Each row comes from the steps of one walk. Every step used is in the known rows, and no mark comes twice. Write the walk behind each row, first mark first.
Known rows:
simob > loposi > sevil > gisi: [ 1.094  0.574  1.401  0.199  0.785  0.176 -1.704 -0.047  5.176 -1.619
  0.429  1.514  1.261 -0.355  1.721 -0.555 -0.648  0.285 -1.668 -0.577
  1.354 -1.672 -0.156  0.114  1.954]
fibar > noruza: [ 0.394 -0.450 -1.257  0.438  0.302 -0.779  2.051  1.108 -0.039  1.014
 -0.953  0.082 -0.072 -1.720 -0.255  0.167  0.674  0.759 -0.459  0.406
  0.402 -0.066  0.665 -0.693 -0.847]
simob > loposi > sevil > pumon: [ 0.336  0.626  1.318  1.986 -0.739 -0.033 -1.269 -0.368  2.197 -0.984
 -1.013  1.469  0.348  0.664  1.616 -0.103 -0.897 -0.160 -1.458 -0.771
 -0.155 -1.619 -0.741 -0.169  2.262]
sevil > gisi > noruza > mepa: [ 0.021  0.468 -2.336 -0.675  0.788  1.209  2.572 -0.595  1.884 -0.023
 -0.430 -0.855 -0.896 -0.044  0.720 -0.569  0.576  0.207  0.911  0.618
  0.081 -0.510 -1.160  0.128 -0.113]
simob > loposi: [ 0.635  1.197  0.965  0.681 -0.295  0.234 -1.170  0.952  0.512  0.511
  0.392 -0.133  1.017 -0.936  0.507  0.129 -0.594 -0.079 -0.076 -0.399
  0.389  0.204 -0.197  0.102  0.256]
mepa > noruza > gisi: [-1.207 -0.820 -1.090 -0.374  0.536 -1.713  1.650  1.710  1.759  0.859
 -0.725 -1.269 -0.893 -0.513  0.364  0.432  0.748 -1.211 -0.661  0.121
  0.271  1.101  1.009  0.966 -2.111]
noruza > mepa: [-0.259  1.499 -0.848 -0.664  0.461 -0.577  2.552  0.665 -0.989  0.903
 -1.411 -0.176 -0.828 -0.771  0.557 -0.132  0.222  0.763  0.176  0.214
  0.209  0.449 -1.013 -0.402 -0.296]
mepa > noruza > gisi > sevil > loposi: [-1.092 -1.515 -0.995  0.189  0.146 -1.560  0.382 -0.093 -2.327 -0.678
 -0.584 -1.411 -0.589  1.439 -0.343  0.772 -0.194 -1.196 -0.223  0.123
 -0.297  1.168  0.901  0.785 -1.940]
sevil > loposi: [ 0.322  0.579 -0.065  0.267  0.204 -0.738  0.317 -0.866 -3.716  0.262
 -0.018 -0.561 -0.087 -1.653  0.207  0.173 -0.290 -0.178  0.610  0.236
 -0.294 -0.667  1.144 -0.305 -0.109]
noruza > mepa > loposi: [ 0.019  1.837  0.317 -0.858  0.591  0.120  1.107  0.440  0.322  1.143
 -0.472  1.171 -0.601 -0.940  0.039 -0.150 -0.265  1.676  0.496  0.102
 -0.093  0.763 -1.213 -0.866  0.350]
simob > loposi > sevil: [ 0.724  0.851  1.485  0.517 -0.401  0.497 -1.838  1.369  1.872 -0.761
 -0.311  1.728  1.038  0.342  1.691 -0.104 -0.334  0.201 -2.240 -0.906
  1.100 -1.120 -0.166  0.005  1.306]
loposi > mepa > noruza > gisi: [-1.011 -0.257  0.299 -0.599  0.252 -1.467 -0.207  1.330  0.211  1.629
  0.968 -1.877  0.048 -0.588 -0.363  0.322  0.579 -0.499 -0.103 -0.428
 -0.599  1.464  1.109  1.185 -1.759]
noruza > mepa > loposi > sevil: [ 0.034  1.671  0.849 -1.076  0.408  0.371  0.452  0.935  1.705 -0.163
 -1.225  3.027 -0.439  0.390  1.277 -0.393 -0.004  1.982 -1.714 -0.400
  0.642 -0.669 -1.231 -0.952  1.357]
noruza > gisi > sevil > loposi: [ 0.003 -1.543 -0.507  0.254 -0.378  1.616  0.471 -0.465 -3.063 -0.996
 -0.854  0.134 -0.017  1.161 -0.569  0.383 -0.827 -0.556  0.257  0.217
  0.305  0.232  0.344 -0.593 -1.044]
fibar > noruza > mepa > loposi > sevil > pumon: [-0.175  0.144 -0.501  0.563  0.456 -0.158  1.308 -0.082  1.863 -0.138
 -1.972  3.272 -0.913 -0.410  1.128 -0.435  0.092  2.643 -1.263 -0.101
 -0.743 -0.984 -1.858 -1.605  1.653]
gisi > noruza > fibar: [-0.336 -0.799 -1.717 -0.414 -0.487  1.793  0.562  1.395  0.057  0.705
 -0.585 -0.976 -0.347 -0.240 -0.017 -0.022  0.488 -2.135  0.350  0.326
  0.428  0.070  0.327  0.140 -1.521]
loposi > sevil > gisi > noruza: [ 0.674 -0.502 -1.177  0.028  0.098  1.377  1.239 -0.468  4.421 -1.564
 -0.494  0.766 -0.238  1.319  1.078 -0.542  0.523 -0.514 -1.599  0.083
  1.011 -2.535  0.636  0.222  0.914]
pumon > sevil > gisi > noruza > mepa > loposi > simob: [ 0.870  1.048 -0.403 -1.518  0.736  1.380 -0.031 -2.715  3.106 -1.020
  0.872  1.856 -0.955 -0.277 -0.271 -0.819  0.700  1.619  2.181  1.017
  0.508 -0.455 -2.209 -0.927  2.362]
pumon > sevil > loposi > mepa > noruza: [-0.278  0.856  1.425 -0.469 -0.104 -3.412 -1.507 -2.754 -4.029  0.205
  2.490 -1.528  0.695 -0.426  0.293  0.451  0.171  0.330  2.100  0.568
 -0.839 -0.487  1.558  1.518 -0.401]
gisi > noruza > mepa > loposi: [-0.182  1.069 -1.141 -0.424 -0.324  2.166  0.966  0.546 -0.122  0.999
 -0.228  0.822 -0.922  0.672  0.081 -0.119  0.221  1.048  0.657  0.368
 -0.502  0.274 -1.277 -0.372 -0.176]
ridis > noruza: [-1.332  0.219  0.782  0.720 -0.537 -1.066  2.189  2.361 -0.151  0.708
 -0.284 -0.176 -0.219 -1.539 -0.615 -0.351  1.227 -2.265 -0.073  0.360
  0.524  0.051  0.187  0.396 -0.052]
ridis > noruza > gisi > sevil > loposi > mepa: [-1.307 -1.575  1.820  0.783 -1.170  1.622 -0.998  1.201 -4.963 -0.148
  1.407 -0.298  0.926  0.265 -1.811 -0.193  0.156 -1.969  0.707  0.065
 -0.401  0.778 -0.125  0.197 -0.527]
simob > loposi > mepa: [ 0.956  1.660  2.333  0.458 -0.556  0.566 -3.053  0.589 -1.108  1.301
  2.185 -0.669  2.002 -0.959 -0.138 -0.012 -0.774  0.708  0.483 -1.000
 -0.422  0.593  0.050  0.337  0.595]
pumon > sevil > loposi: [ 0.712  0.369  0.527 -0.192 -0.280 -0.588  0.375 -2.898 -3.118 -0.879
  0.527  0.660  0.345 -0.683  0.688  0.311 -0.249  0.187  1.986  1.262
  0.681 -1.843  0.867 -0.120  0.144]
gisi > sevil: [ 0.442  0.217 -0.366  0.468 -0.696 -0.447  1.874 -0.058 -0.131 -0.192
 -1.372 -0.502 -0.113  2.107 -1.203  0.486 -0.597 -0.021 -0.376  0.047
  0.552  0.327  0.308 -0.414 -0.192]
mepa > noruza > fibar: [-1.369 -0.083 -0.843 -0.956  0.932 -3.392  0.652  1.803  1.291  1.192
 -0.649 -2.134 -0.574 -1.445  0.271  0.337  0.563 -2.023 -0.155  0.133
  0.266  1.467  1.021  1.171 -1.997]
gisi > noruza: [ 0.189  0.056 -1.599  0.473 -0.976  1.354  1.642  0.532 -0.256  0.613
 -0.460 -0.865 -0.573  0.764 -0.105  0.176  0.530 -0.816  0.124  0.290
 -0.016 -0.630  0.674  0.203 -0.701]

Which walk is each row?
[ 0.486  0.225 -1.815 -1.100  0.347  1.332  2.754 -2.799  2.448 -1.076
  0.144  0.327 -0.539  0.952  1.029 -0.439  0.574  0.598  2.229  1.660
  0.932 -1.610 -1.412  0.292  0.223] | pumon > sevil > gisi > noruza > mepa
[-1.097 -1.189 -0.048  1.183 -0.729 -1.628  0.413 -0.855  0.399  0.427
 -0.240 -2.210 -0.664  2.662 -1.648  0.661 -0.702 -0.736  0.378 -0.427
 -1.647  1.546  0.047  0.917 -0.853] | loposi > mepa > noruza > gisi > sevil > pumon
[-0.202  1.662  1.872  0.371 -0.007 -2.545 -3.168  1.038 -0.444  1.567
  2.469 -2.293  1.393 -0.581  0.126  0.373 -0.213  0.073  0.109 -1.021
 -1.160  1.630  0.594  1.735 -0.265] | simob > loposi > mepa > noruza
[-0.617 -0.671  1.046 -0.843 -0.016 -1.318 -1.419 -1.923 -3.160 -0.049
  2.257 -0.852  0.630 -0.519  0.487  0.414  0.384 -0.113  1.951  0.638
 -0.367 -0.137  1.187  1.303 -1.299] | pumon > sevil > loposi > mepa > noruza > gisi
[-0.780 -0.853  1.186  1.708 -0.938 -0.713 -2.555 -0.352  0.636  0.212
  0.896 -1.902  0.588  2.436 -0.976  0.746 -1.223 -0.609  0.419 -1.012
 -1.756  2.025 -0.893  1.294 -0.287] | simob > loposi > mepa > noruza > gisi > sevil > pumon
[ 1.012  0.122  0.300 -0.681  0.785 -0.832  2.031 -2.988  4.114 -1.122
  0.404  0.575  0.380 -0.524  0.258 -0.110 -0.195  0.249  1.774  1.446
  1.715 -1.824  0.481 -0.039  0.727] | pumon > sevil > gisi
[ 0.894 -0.069 -0.001  0.656 -0.100  2.259 -1.795  0.057  4.702 -1.705
  0.646  1.105  1.011  1.312  1.795 -0.552 -0.106 -0.459 -1.640 -0.468
  0.933 -2.104 -0.311  0.594  1.509] | simob > loposi > sevil > gisi > noruza
[ 0.067 -1.378 -0.645  0.131 -0.610  1.708  1.925  0.793  0.858 -0.388
 -1.636  0.189 -0.220  2.056 -1.009  0.481 -0.460 -0.610 -0.458  0.125
  1.028  0.686 -0.035 -0.587 -1.045] | noruza > gisi > sevil
[ 0.498 -2.256 -0.169  0.353 -0.310  1.808 -1.145 -0.196 -4.899  0.048
  0.751  0.102  1.183  0.070 -1.394  0.174 -0.328  1.144  0.398  0.000
 -0.587  0.689  0.419 -0.879 -1.255] | fibar > noruza > gisi > sevil > loposi > mepa
[ 0.120 -1.097 -1.786 -0.685  0.706  1.521  0.738  0.060  3.527 -0.049
  0.133 -1.122 -0.124 -0.993  0.088 -0.394  0.128 -1.951  0.882  0.626
  0.757 -0.383  0.276  0.334 -0.929] | sevil > gisi > noruza > fibar
[ 0.752  0.567  1.166  0.361 -0.806 -0.183 -1.339 -1.603 -5.544  0.012
  1.220 -1.287  0.952  1.166 -1.599  0.427 -1.099  0.684  0.894 -0.372
 -0.933  0.226  0.871 -0.305  0.275] | gisi > sevil > loposi > mepa
[-0.215  1.276  0.624  0.257  0.212 -0.094  1.043 -0.771  2.118 -0.366
 -1.915  2.714 -1.253  0.640  1.093 -0.335 -0.591  1.619 -0.972 -0.410
 -0.572 -1.126 -1.892 -1.153  2.311] | noruza > mepa > loposi > sevil > pumon
[-0.945  0.247  0.689 -0.956  0.820 -3.129 -2.615  0.220 -4.194  1.401
  1.896 -2.856  0.685 -2.420 -0.037  0.190  0.016 -1.263  1.060 -0.386
 -1.303  1.427  1.576  1.373 -1.600] | sevil > loposi > mepa > noruza > fibar
[ 0.828  0.230  0.169 -0.365  1.036 -0.688  1.360 -0.491  4.864 -1.290
 -0.801  1.190  0.079 -0.263  1.034 -0.467 -0.078  0.165 -1.802 -0.125
  1.416 -2.114  0.730 -0.312  1.391] | loposi > sevil > gisi
[-0.810 -1.005 -0.828  0.013  0.342 -2.143 -0.968  0.034 -2.943 -0.827
 -0.885 -1.453 -1.239  0.073 -1.164  0.392  0.383 -1.024 -0.506 -0.301
 -0.496  2.044  0.288  0.097 -0.326] | mepa > noruza > gisi > sevil > loposi > simob
[ 0.390  0.623 -0.682 -0.172  0.334  2.405 -0.994  0.273  3.509 -1.563
  0.068  1.264  0.552  1.105  2.508 -0.906  0.171  0.607 -1.296 -0.330
  0.683 -1.444 -1.951  0.352  1.469] | simob > loposi > sevil > gisi > noruza > mepa
[ 0.605  1.054  0.197  0.155  0.393 -1.374 -0.933 -0.665 -4.275  0.077
 -0.246 -0.493 -0.716 -2.972 -0.620 -0.222  0.234 -0.071  0.258 -0.253
 -0.449  0.169  0.583 -0.961  1.475] | sevil > loposi > simob
[ 0.439 -2.303 -1.340  0.411  0.183  0.868 -0.651  0.422 -3.829 -0.824
 -1.343  0.668 -0.445 -1.187 -1.512 -0.042  0.430  0.456 -0.408  0.001
 -0.001  1.158 -0.355 -1.821  0.020] | fibar > noruza > gisi > sevil > loposi > simob
[-0.360  0.630 -0.766  0.696 -0.696  1.903  0.917 -0.763  1.659 -0.594
 -1.610  2.381 -1.513  2.147  1.146 -0.375 -0.062  0.947 -0.818 -0.167
 -1.108 -1.557 -1.980 -0.613  1.830] | gisi > noruza > mepa > loposi > sevil > pumon
[ 0.900 -0.143  0.008 -0.144  0.217  2.030 -0.290 -0.686  5.792 -1.280
  0.401  2.157 -0.056  1.292  0.652 -0.563  0.079  0.510 -1.394 -0.035
  0.709 -2.175  0.347 -0.254  1.557] | mepa > loposi > sevil > gisi > noruza
[ 0.378 -0.987 -0.125 -0.983  0.780  2.440 -1.301  0.297  6.018 -1.156
  0.320  2.133  0.272  0.244  0.751 -0.744 -0.034 -0.855 -1.097  0.014
  1.138 -1.537  0.012 -0.247  0.682] | mepa > loposi > sevil > gisi > noruza > fibar
[-0.494  1.320  0.621 -0.219  0.068 -3.437 -0.179  0.590 -0.638  1.795
  1.118 -2.630  0.123 -0.467 -0.574  0.413  0.429 -0.004  0.058 -0.563
 -0.977  1.097  1.405  1.393 -0.761] | loposi > mepa > noruza
[ 0.144 -2.583 -1.727  0.365 -0.331  1.637  2.106  1.438  0.581 -0.133
 -1.755  0.805  0.107  1.082 -0.985  0.365  0.185  0.351 -0.771  0.467
  0.975  0.749 -0.072 -1.070 -1.763] | fibar > noruza > gisi > sevil
[ 1.017  0.822  1.919 -0.395 -0.555 -0.292 -1.417 -3.179 -4.729 -0.120
  2.288  0.015  1.254 -0.714 -0.080  0.192 -0.431  0.912  2.549  0.758
 -0.193 -1.534  1.006  0.068  0.550] | pumon > sevil > loposi > mepa
[-0.068 -2.041 -1.658  0.067  0.289  1.363  2.011  1.854  0.896  0.881
 -1.145  0.911  0.008 -1.827  0.131  0.021  0.803  0.288 -0.601  0.473
  0.812  0.272  0.415 -0.925 -1.738] | fibar > noruza > gisi
[-0.381  0.573  0.714  0.258 -0.289 -3.333 -1.542 -1.207 -4.775  0.282
  1.395 -2.819  0.479  1.457 -1.335  0.705 -0.552  0.120  0.480 -0.514
 -1.728  1.152  1.397  1.201 -0.618] | gisi > sevil > loposi > mepa > noruza
[-0.201 -1.705 -0.891  1.458 -0.915  1.123  2.433 -0.924  1.256 -0.668
 -2.308 -0.079 -1.057  2.268 -1.174  0.494 -0.998 -0.813  0.210  0.139
 -0.207  0.179 -0.682 -0.832 -0.282] | noruza > gisi > sevil > pumon
[ 0.415 -1.005  0.892  0.049 -0.612  1.890 -1.394 -0.815 -4.611 -0.233
  0.901 -0.509  0.893  1.065 -1.484  0.308 -1.008  0.179  0.804 -0.292
 -0.542  0.578  0.494 -0.412 -0.660] | noruza > gisi > sevil > loposi > mepa
[-1.583 -1.904  0.304  0.822 -1.167  1.398  2.255  2.767  0.476 -0.495
 -1.089  0.429 -0.279  1.247 -1.428 -0.052  0.702 -2.597 -0.504  0.403
  1.154  0.951 -0.618  0.026 -0.953] | ridis > noruza > gisi > sevil
[-0.968 -0.366  0.424 -0.371  0.471 -1.473 -1.627  0.042 -3.616  1.101
  1.723 -2.042  0.269 -1.529  0.010  0.273  0.264 -0.509  0.591 -0.248
 -1.250  1.044  1.504  1.232 -1.560] | sevil > loposi > mepa > noruza > gisi
[ 0.344  1.115 -0.592 -0.836  1.156 -0.550  0.062  1.361 -0.486  1.252
 -0.885  1.782 -1.022 -3.187 -0.745 -0.605  0.999  2.707 -0.143 -0.128
 -0.369  1.709 -1.844 -2.109  1.279] | fibar > noruza > mepa > loposi > simob
[ 0.121  1.654 -0.956 -0.710 -0.080  1.538 -0.342  0.714 -0.839  0.791
 -0.442  0.820 -1.573 -0.569 -0.739 -0.567  0.869  1.133  0.177 -0.271
 -0.781  1.172 -1.922 -1.136  1.432] | gisi > noruza > mepa > loposi > simob
[-0.675  0.868  1.711 -0.551  0.343 -2.119 -4.252  1.945 -0.037  1.623
  2.355 -2.352  1.690 -1.585  0.232  0.161 -0.180 -1.163  0.371 -0.974
 -0.638  2.241  0.233  1.786 -1.030] | simob > loposi > mepa > noruza > fibar
[ 0.690  0.924  1.462 -0.072 -0.079  0.241 -0.279  0.727  2.851 -0.329
 -0.529  2.751  0.004  0.387  0.467 -0.102 -0.190  1.029 -2.031 -0.488
  0.841 -1.267  0.565 -0.820  1.354] | mepa > loposi > sevil
